Known rows, with every way that one mark hangs from another:
q_272{q_903{q_44 q_739}}: [  6.6  -4.4  -6.0   5.8  -8.3 -12.5  -3.1  -2.0   6.6  14.7  -2.5 -23.6
  15.3   1.3  -1.5   1.3   1.1   3.0  -9.9  -3.1]
q_739{q_903{q_44 q_457 q_994{q_592}}}: [ 11.0  -6.1   6.7   7.0 -15.5  -1.8  -5.0   1.3   8.9   6.8  -8.3 -15.4
  40.8   2.7  -4.9  -5.3   3.9   7.4   4.7 -16.9]
q_592{q_994}: [ 5.1  0.4 -2.1  3.3 -9.2 -1.9 -0.8  0.3  8.7  1.2 -3.9 -4.0  5.4 -3.3
  0.1 11.0  4.2  5.5 -2.9 12.3]
q_994{q_592{q_739{q_903{q_44}}}}: [  8.1 -11.4   1.2  14.8  -8.0  -0.2  -2.2   1.4  10.4   8.0 -13.1 -20.8
  49.7  -0.4  -8.6   5.0   8.4   9.5   1.2 -18.1]
q_457{q_903{q_44 q_739 q_994{q_592}}}: [ 13.9   0.3   2.5   7.1 -10.2  -9.3  -4.4   2.7   9.0  13.8  -7.1 -15.1
  40.2   2.7  -5.7  -6.2  -4.4   6.8  -9.6 -14.8]
q_457{q_903{q_44}}: [ 5.1 -0.8  3.5  2.8 -9.1 -6.8 -4.1  1.4  4.1  7.8 -2.6 -9.4 17.7 -0.3
  0.0  3.9 -0.3  4.5 -4.5 -8.0]
q_44{q_903{q_994}}: [  7.4  -6.5  -7.1   3.3 -10.1  -2.2  -3.0   0.6   9.8  10.2  -2.7   0.6
  12.1  -2.8   5.2   1.9   6.4   5.1  -1.9 -12.0]
q_272{q_903{q_739 q_994{q_592}}}: [  9.9  -0.8  -7.2   7.3  -7.6  -5.2  -1.5   0.6  13.5  16.1  -4.8 -22.6
  15.8   0.8  -3.8  -5.0  -1.8   7.0 -10.8  -5.8]
q_147{q_903{q_44 q_739 q_994{q_592}}}: [ 14.3 -13.5  -4.1   6.6 -11.6 -10.8  -3.1   1.6   9.9  13.0  -9.7  -9.4
  36.6   2.8  -5.8  -6.7  -8.7   6.1  -6.9 -15.7]
q_994{q_592{q_739{q_903}}}: [  4.5 -10.7   0.5  13.3  -4.2   4.3  -2.2   2.3  12.3   3.6 -11.2 -17.1
  33.8  -2.2  -6.3   8.4   9.0  10.2  -5.4 -10.7]
q_592{q_739{q_903{q_44 q_457}} q_994}: [  7.7  -8.3   9.4  10.2 -14.0   0.4  -4.1   1.7   6.4   0.5  -6.4 -13.9
  51.9  -1.3  -7.5   5.7   9.5   5.0  -2.6  -0.9]
q_739{q_903{q_44}}: [  5.5 -10.2  -0.5   5.5  -9.6  -7.1  -5.4  -0.5   5.2   6.5  -6.3 -17.4
  16.6  -0.5   0.7   6.3   8.4   4.8   0.5 -10.6]
q_44{q_903}: [ 2.6 -7.4 -6.0  3.9 -7.9 -2.3 -2.8 -0.1  8.7  5.5 -3.9  0.6  9.0 -3.5
  5.2 10.4  8.6  6.0 -3.7 -3.1]
q_994{q_592{q_739}}: [  5.5  -5.4  -1.4  12.0  -5.4   4.0   1.8   0.9  12.3   3.3 -10.9  -6.7
  30.4  -1.1  -8.6   7.0   2.0  10.0  -2.3  -9.4]
q_44{q_903{q_457 q_994{q_592}}}: [  7.6  -4.0   1.3   4.9 -14.7   2.8  -2.6   2.2  12.7   6.3  -6.0   3.1
  32.1  -0.2   0.1  -1.6   4.1   9.0   0.3 -10.1]
q_739{q_903{q_44 q_457}}: [  4.4  -9.0   6.9   4.2 -13.0  -4.6  -5.9  -0.1   3.9   1.3  -5.1 -12.4
  25.5   0.9  -0.8   3.7   6.9   4.5   0.2  -7.3]
q_44{q_903{q_457 q_739 q_994}}: [  8.6  -6.6  -0.4   3.3 -11.2  -4.9  -5.1   0.6   8.6   6.0  -1.5   1.7
  27.4   0.6   2.0  -1.4   3.3   3.7 -10.9  -6.2]
q_739{q_903{q_44 q_457 q_994}}: [ 10.0  -8.1   6.2   2.8 -14.2  -4.5  -5.9   0.9   4.9   6.3  -4.1 -13.0
  27.9   1.7  -1.4  -4.5   4.4   3.0   1.9 -16.5]

Rows:
[ 12.9  -4.4   6.0  12.2 -14.5   1.5   0.6   1.0  10.2   7.0  -9.7  -5.7
  57.0   3.1 -13.1  -7.5  -2.3   7.3   4.9 -23.4]  q_903{q_44 q_457 q_994{q_592{q_739}}}
[ 10.5  -2.7   0.2   4.6 -13.6  -9.8  -3.8  -1.4   6.5  14.6  -0.1 -19.2
  25.8   4.1  -4.1  -9.9  -3.4   1.4  -8.1  -9.9]  q_272{q_903{q_44 q_457 q_739 q_994}}
[  9.1  -6.1  -1.6   6.2  -8.0   0.2  -3.9   1.6  11.8   7.9  -8.7 -16.5
  17.0  -1.5  -1.5   0.4   5.6   8.4  -0.7 -12.0]  q_739{q_903{q_994{q_592}}}
[ 13.5  -5.5  -4.0   5.0 -10.6 -12.3  -2.9  -1.6   6.3  10.9  -5.6 -10.7
  24.0   3.2  -3.4  -3.6  -1.7   2.2  -3.6 -15.0]  q_903{q_44 q_739 q_994}
[  7.6 -16.0  -4.0   4.0  -7.7 -13.2  -3.5  -0.1   4.7   6.8  -5.9  -7.2
  21.9   1.1  -1.5   3.1  -6.0   2.8 -11.1  -6.8]  q_147{q_903{q_44 q_739}}
[ 10.6   0.1   2.8   2.2 -10.5  -7.0  -4.1   1.4   5.0  12.5  -1.8 -10.5
  20.9   0.3  -1.3  -4.2  -2.9   3.4  -2.8 -16.4]  q_457{q_903{q_44 q_994}}
[ 12.6 -15.3  -4.7   3.5  -8.9 -13.5  -3.8   0.2   5.9  12.6  -4.5  -7.2
  24.3   1.5  -2.3  -5.4  -8.2   1.7  -9.2 -14.7]  q_147{q_903{q_44 q_739 q_994}}
[  3.1  -8.0   0.7   3.9  -9.8  -4.8  -5.2   0.2   8.0   1.5  -3.3   2.3
  23.0  -0.1   2.7   7.2   5.8   4.8 -13.0   3.0]  q_44{q_903{q_457 q_739}}
[ 14.0  -2.8   4.0   7.5 -15.1  -7.6  -2.9  -0.4   9.3   7.2  -8.6  -7.9
  44.9   5.5  -8.4  -7.3  -3.8   6.0  -2.1 -13.2]  q_903{q_44 q_457 q_739 q_994{q_592}}
[  8.8  -7.2   2.4  11.2 -11.9   6.9  -1.3   2.9  13.3   6.5  -7.4   1.6
  52.4  -0.9  -6.1  -2.1   4.2   9.4  -2.0 -17.7]  q_44{q_903{q_457 q_994{q_592{q_739}}}}
[ 11.9  -3.8  -7.2   5.5 -10.9 -12.8  -3.1  -1.3   7.3  19.5  -1.8 -23.9
  18.4   2.6  -3.0  -7.3  -1.4   2.0  -7.4 -12.0]  q_272{q_903{q_44 q_739 q_994}}
[ 10.9 -11.6   7.1   9.3 -13.0  -0.6  -3.8   0.7   6.0   6.2  -4.8 -13.5
  49.0   0.9  -7.5  -4.8   4.7   3.4  -0.2 -23.5]  q_592{q_739{q_903{q_44 q_457 q_994}}}
[ 12.4  -7.4  -0.7   8.3 -12.1  -4.4  -4.2   1.2  10.2  12.2  -9.9 -20.2
  33.4   1.1  -3.3  -2.7   5.8   8.1   5.1 -19.7]  q_739{q_903{q_44 q_994{q_592}}}
[  8.7  -2.3  -8.2   3.5  -6.7  -7.8  -2.9  -0.8   9.1  15.7   0.3 -20.1
   2.4   0.0  -0.4  -3.9  -0.9   2.8 -13.1  -4.9]  q_272{q_903{q_739 q_994}}
[  8.9  -1.6   1.1   2.9 -15.7  -4.9  -2.8  -1.0   6.0  13.7   1.4 -16.0
  18.9   1.9  -3.2  -9.3  -2.1   2.7   0.8 -13.6]  q_272{q_903{q_44 q_457 q_994}}
[  8.6   0.2   3.5   4.1 -12.6   2.3  -0.7   1.0  11.0   2.2  -6.4  -1.2
  20.8   2.0  -5.4  -3.5  -2.5   8.0   1.1  -7.8]  q_903{q_457 q_994{q_592}}
[  7.1 -10.7   8.7  13.7 -11.9   2.3  -3.4   1.5   9.1   2.5 -11.2 -15.5
  57.0   1.4  -9.9   2.1   6.9   9.1   0.5 -15.8]  q_994{q_592{q_739{q_903{q_44 q_457}}}}
[  8.4   3.0   2.4   3.6  -6.8   0.5  -2.4   3.1  10.9   8.4  -4.4  -8.3
  17.7  -0.6  -2.7  -2.2  -3.3   8.3  -6.4 -10.1]  q_457{q_903{q_994{q_592}}}
[ 12.9  -1.9  -6.8   8.8 -11.1 -10.0  -2.4  -0.5  11.4  20.0  -6.4 -26.5
  30.6   3.1  -6.0  -8.0  -2.0   6.1  -5.1 -12.7]  q_272{q_903{q_44 q_739 q_994{q_592}}}
[ 11.3 -13.8   2.6   1.4 -12.9 -10.8  -4.6   0.6   4.5   7.3  -2.9  -2.5
  32.6   3.2  -3.9  -8.0  -9.8   1.1 -10.1 -12.4]  q_147{q_903{q_44 q_457 q_739 q_994}}
